Each row was made from one small tree. The marks that hang from a mark follow it in brackets, in the order of their numbers. Every link used is in the known rows. Write each row's tree.
Known rows
z_48{z_347 z_364{z_690}}: [ 10.6  -8.3  21.6   3.9   7.6  25.4   8.5   0.0 -31.6 -17.2   5.0 -13.6
 -18.6  19.8  -9.7  38.0 -28.4  18.5   6.5  23.8]
z_354{z_690{z_364}}: [ -2.0  13.7 -20.8 -13.0  20.8  -4.6  20.6   5.3   0.6  13.5   6.3 -20.8
 -23.2  12.9 -13.2 -18.4  -0.8  -5.7 -26.2  -9.3]
z_48{z_364{z_252{z_893} z_690}}: [ 19.1   5.2  10.0  14.3  32.8   4.9  36.4   5.4 -13.9   7.9   1.9 -40.2
   7.8 -13.4   1.7  38.4   1.3   9.6  42.4  16.4]
z_364{z_690{z_893}}: [ -2.9  -0.6   3.3  15.0   5.0   0.0  -2.2  14.5   1.5  11.4  -6.1 -25.7
  -2.9   0.4  -9.2   7.1  15.8   7.8   3.5  -4.4]
z_364{z_252{z_893} z_690}: [ 14.8  12.1   2.8   4.2  24.6  -8.3  30.7  11.8  -8.1  10.1 -13.5 -35.5
  24.5  -7.1   0.2  22.4  13.5   2.6  35.5  -1.3]
z_347{z_252}: [-11.7  14.4 -11.1  -1.8 -16.5   6.0  14.0  -1.8  -3.4 -13.7  11.6 -10.9
   7.9 -10.8  11.2   0.2 -14.8  -3.6  15.2   9.1]
z_252{z_893}: [-10.7   9.5 -10.7   6.0   3.5  -2.1  13.5 -11.3   7.7  -0.1   0.4 -10.3
   0.4 -14.1   9.9   7.7  -5.7 -13.4  13.1   9.7]
z_690{z_48{z_347} z_364{z_252} z_893}: [-24.8   4.0  15.4 -26.6  21.5 -33.0 -18.1  40.1  -3.6  22.1   5.8 -33.6
 -28.5   0.9 -29.0  -4.2   3.9 -25.1 -12.0   6.1]
z_690{z_48{z_347}}: [-15.8 -10.3  15.3 -24.8 -11.8  -8.8 -16.5  12.8 -27.0  -1.7  -1.1  -7.7
 -15.4   7.8 -24.1   3.6 -24.1  -9.1   0.6  18.3]
z_354{z_364 z_690{z_48 z_893}}: [-24.8   2.7  -4.9   0.0 -12.3 -12.4   9.7  18.8   1.1  53.8  -0.2 -52.7
 -25.4 -14.4 -44.6 -35.4  12.6 -18.6 -16.6  38.5]
z_347{z_252{z_893{z_364}}}: [-21.7  28.3 -25.7  -5.5  -6.3  12.6  37.0 -18.1  -4.5 -18.5   2.1 -12.2
  19.7 -38.9  21.2  -1.3 -18.4 -13.4  13.0   7.3]
z_48{z_347{z_252} z_364{z_690}}: [ -0.1   3.1  12.9  -0.9  -8.0  31.1  23.4  -1.1 -34.2 -28.0  19.0 -26.7
  -8.3   8.9   2.8  42.3 -42.8  18.0  22.0  31.0]
z_252{z_893{z_364{z_690{z_48{z_347}}}}}: [-12.3   3.7   3.0 -18.9   9.9   4.3  13.9   5.2 -45.6  -4.7 -25.2 -22.5
   5.2  -2.3 -17.7   9.9 -29.4 -10.2  10.6   8.6]
z_347{z_252{z_893{z_364{z_690}}}}: [-10.0  30.3 -21.6   0.3   0.7  18.8  47.9  -9.5 -24.2 -19.2 -11.2 -25.5
  27.8 -24.7  17.8   8.6 -19.1  -0.7  24.2  -1.5]
z_48{z_364}: [  5.3  -5.8   6.2   6.7  11.2  13.1   7.0  -7.6  -3.6  -1.1  12.4  -5.1
 -13.5  -4.6   3.4  15.0 -13.2   7.4   4.0  17.3]
z_347{z_252{z_893{z_364{z_690{z_48}}}}}: [-19.0  20.3 -18.3 -15.6  -1.6   7.0  37.8   2.7 -37.3  -4.0 -19.6 -38.4
  27.2 -28.8   0.0  -3.3 -30.5  -8.0  33.0   1.2]
z_252{z_893{z_364}}: [-13.4  13.6 -16.9   0.0  12.5   6.7  21.3 -17.1  -1.0  -6.4 -10.0  -0.7
  10.9 -25.8  10.6  -1.6  -2.9 -12.7  -1.7  -1.1]
z_48{z_347{z_252} z_364}: [-12.1   2.8   4.9  -5.2 -15.3  24.6  12.8 -10.8 -19.5 -27.5  33.3 -12.2
 -18.8  -5.3   6.7  31.2 -41.2   5.4   9.9  40.3]
z_347{z_252{z_893}}: [-19.8  19.0 -17.7   3.1 -14.7   3.5  29.2 -10.6   7.3 -12.9  12.0 -27.0
   8.1 -25.2  21.9  10.8 -20.2 -14.4  27.6  19.2]
z_354{z_48{z_347} z_364 z_690}: [ -5.6   2.9  -1.6   2.6  -8.5  13.9  18.5  -9.2 -15.4  12.2  19.8  -9.9
 -30.9  25.1 -46.3 -19.5 -12.2 -25.9 -11.1  38.9]
z_252{z_893{z_364{z_690{z_48}}}}: [ -8.5   6.9  -8.7 -12.7  14.5  -0.1  24.3   4.7 -31.1   7.8 -31.4 -27.0
  16.5 -17.2 -11.5  -4.9 -16.0  -6.8  18.7  -5.0]

Which tree is each row?
[ 23.4  12.3   6.5  -4.8  31.0  -0.4  27.9  17.3 -28.7   5.8 -25.6  -8.5
  33.9  -4.2  -9.3   5.7  24.5  17.0   6.8 -19.7] -> z_893{z_364{z_252 z_690}}
[ 18.8  12.1  17.4  14.2  10.7   6.8  24.5  14.6 -13.2  22.9 -14.7 -19.8
  10.9  17.6 -31.0  -9.0  14.6 -10.7  34.0   2.5] -> z_354{z_48 z_364{z_252 z_690}}
[  5.3   2.2   5.8  -9.3  21.6 -19.7  21.3  24.8 -23.1  25.7 -21.8 -49.4
  22.3  -9.0 -16.9  12.6   3.2  -5.6  42.8   4.1] -> z_364{z_252{z_893} z_690{z_48}}
[ -5.5  19.7  -6.3 -10.9   8.1 -23.5  40.5  17.5  -6.4  54.9  -9.6 -64.2
  -1.8 -22.6 -35.8 -18.1  10.8 -24.0  18.9  39.9] -> z_354{z_364{z_252{z_893}} z_690{z_48}}
[-48.0  12.2  -0.6 -26.8 -10.5 -12.1 -12.5  24.9  -4.9   0.3  18.5 -35.1
 -32.0  -5.1 -13.0  -7.0 -32.4 -27.4  -9.4  15.6] -> z_690{z_48{z_347{z_252}} z_364 z_893}
[-38.1  17.3 -12.3 -26.4 -13.7   4.0  20.4  -7.1 -35.4 -18.0   0.9 -22.3
   3.9 -26.2  -2.4   2.4 -42.0 -23.7  14.4  26.8] -> z_690{z_48{z_347{z_252{z_893{z_364}}}}}
[ 20.2  -2.2  16.6 -18.1  17.7 -17.9   6.0  37.5 -34.2  26.9 -21.7 -35.3
  22.1   2.0 -26.5   3.2   8.3  11.0  35.3  -6.9] -> z_364{z_252 z_690{z_48}}
[-24.5   4.0 -17.9 -19.0  18.6 -24.0  -0.7  26.6   1.8  38.1   8.6 -46.7
 -34.5  -5.4 -31.7 -34.6   6.8 -21.3 -25.6   4.0] -> z_354{z_690{z_48 z_364 z_893}}
[-13.9   5.4  10.6 -19.9 -17.9  -1.4  11.4  12.8 -27.1  29.1  -4.0 -36.8
 -27.7   6.5 -49.4 -18.3 -19.5 -17.7 -14.7  49.1] -> z_354{z_364 z_690{z_48{z_347}}}
[  2.7   0.3   1.9 -19.6  11.7   0.4  11.5  16.5 -41.2  10.4 -35.1 -14.4
  15.8  -4.2 -20.7 -10.3  -7.9   7.9   6.8 -17.5] -> z_893{z_364{z_690{z_48}}}
[ -6.0  24.4  -7.0  -7.6  36.6 -18.6  28.2  11.4  17.0   8.8  -2.5 -26.5
  -0.6  -7.8  10.0   2.1   5.4 -21.0   6.2 -11.6] -> z_690{z_364{z_252{z_893}}}
[-10.7   1.7 -32.0   5.4  15.6  -1.1  10.9  -7.8  -6.0  16.8  17.6  -6.0
 -14.4  -7.0 -34.5 -30.4  25.7 -16.5 -17.0   1.2] -> z_354{z_48 z_690{z_893{z_364}}}
[  2.5  -5.1  14.5  -3.6  18.0 -28.3  -3.7  45.1 -17.1  34.5 -14.2 -49.0
   9.2 -10.1 -30.9   2.9  26.2   3.0  25.0   0.5] -> z_364{z_252 z_690{z_48 z_893}}
[-11.4 -14.7  28.6 -11.4  15.1 -17.8 -15.2  28.9 -17.1  21.5  21.3 -37.1
 -24.8 -12.9 -27.4  23.1   5.1  -5.4  13.3  41.5] -> z_690{z_48{z_347 z_364{z_252}} z_893}
[  4.2  17.2  19.5  20.1   8.7  -3.2  21.0  28.9   7.4  38.5 -17.5 -46.8
   4.8  -9.9 -19.5   0.2  33.0  -1.8   7.4  14.1] -> z_354{z_364{z_252 z_690{z_893}}}
[-17.1  26.6 -12.1  -6.9  -6.9  24.1  40.3 -11.6 -36.0 -32.1  -6.4 -19.4
  13.8 -10.3  10.7  24.6 -31.7  -0.9  14.7  12.7] -> z_48{z_347{z_252{z_893{z_364{z_690}}}}}
[ -7.2  16.2 -17.3 -28.9  36.4 -34.7  33.0  24.1  -7.6  39.1   1.0 -55.6
 -10.2  -7.9 -23.2 -16.0   2.0 -23.3   8.4   0.8] -> z_354{z_690{z_48 z_364{z_252{z_893}}}}
[ -5.5  10.7  -1.8  -0.7  22.5 -15.9   5.6  16.5   0.4  14.7  -6.5 -12.0
  10.6 -29.5  -7.5  -4.9  42.0  -2.2 -11.4  -5.4] -> z_690{z_893{z_364{z_252}}}
[  3.0   4.8  17.7 -16.6  14.8 -18.5  14.5  26.9 -37.9  11.7 -13.8 -42.8
   7.4   2.6 -24.2  27.0 -11.7  -6.2  34.9  16.0] -> z_364{z_252{z_893} z_690{z_48{z_347}}}
[ -7.7   6.3  -2.3 -10.7 -10.8  -8.8  20.6  13.6 -15.9  46.0  -7.8 -40.0
 -15.9  -3.3 -40.4 -32.8  -6.3 -12.6  -6.3  33.1] -> z_354{z_364 z_690{z_48}}
[  8.6  -2.9  24.8  -7.7  16.3   3.4   7.5   6.2 -15.6  -5.2  19.4 -12.4
 -13.8   2.7 -10.1  38.5  -4.8   7.5  10.0  30.4] -> z_48{z_347 z_364{z_252}}
[-26.5  -1.8   8.3 -15.7 -19.9  -3.2  -3.4  28.0 -32.4  -2.7   5.6 -46.7
  -7.1  -2.6 -21.5  11.1 -24.7  -0.5  19.7  23.2] -> z_364{z_690{z_48{z_347{z_252}} z_893}}
[-43.0  10.2  -2.9 -25.1 -19.7  -4.0  -6.2  12.2 -27.0  -8.4   6.8 -21.7
  -7.4 -25.1 -16.1  -5.5 -17.8 -14.7  -6.1  22.5] -> z_690{z_48{z_347{z_252}} z_893{z_364}}
[-11.9  18.1  -1.5 -25.9  31.5 -31.3  14.4  23.8   0.0  27.2  -9.6 -39.9
  -1.5 -13.9  -6.3  -8.3  -5.0 -32.1  16.7  -8.3] -> z_690{z_48 z_364{z_252{z_893}}}
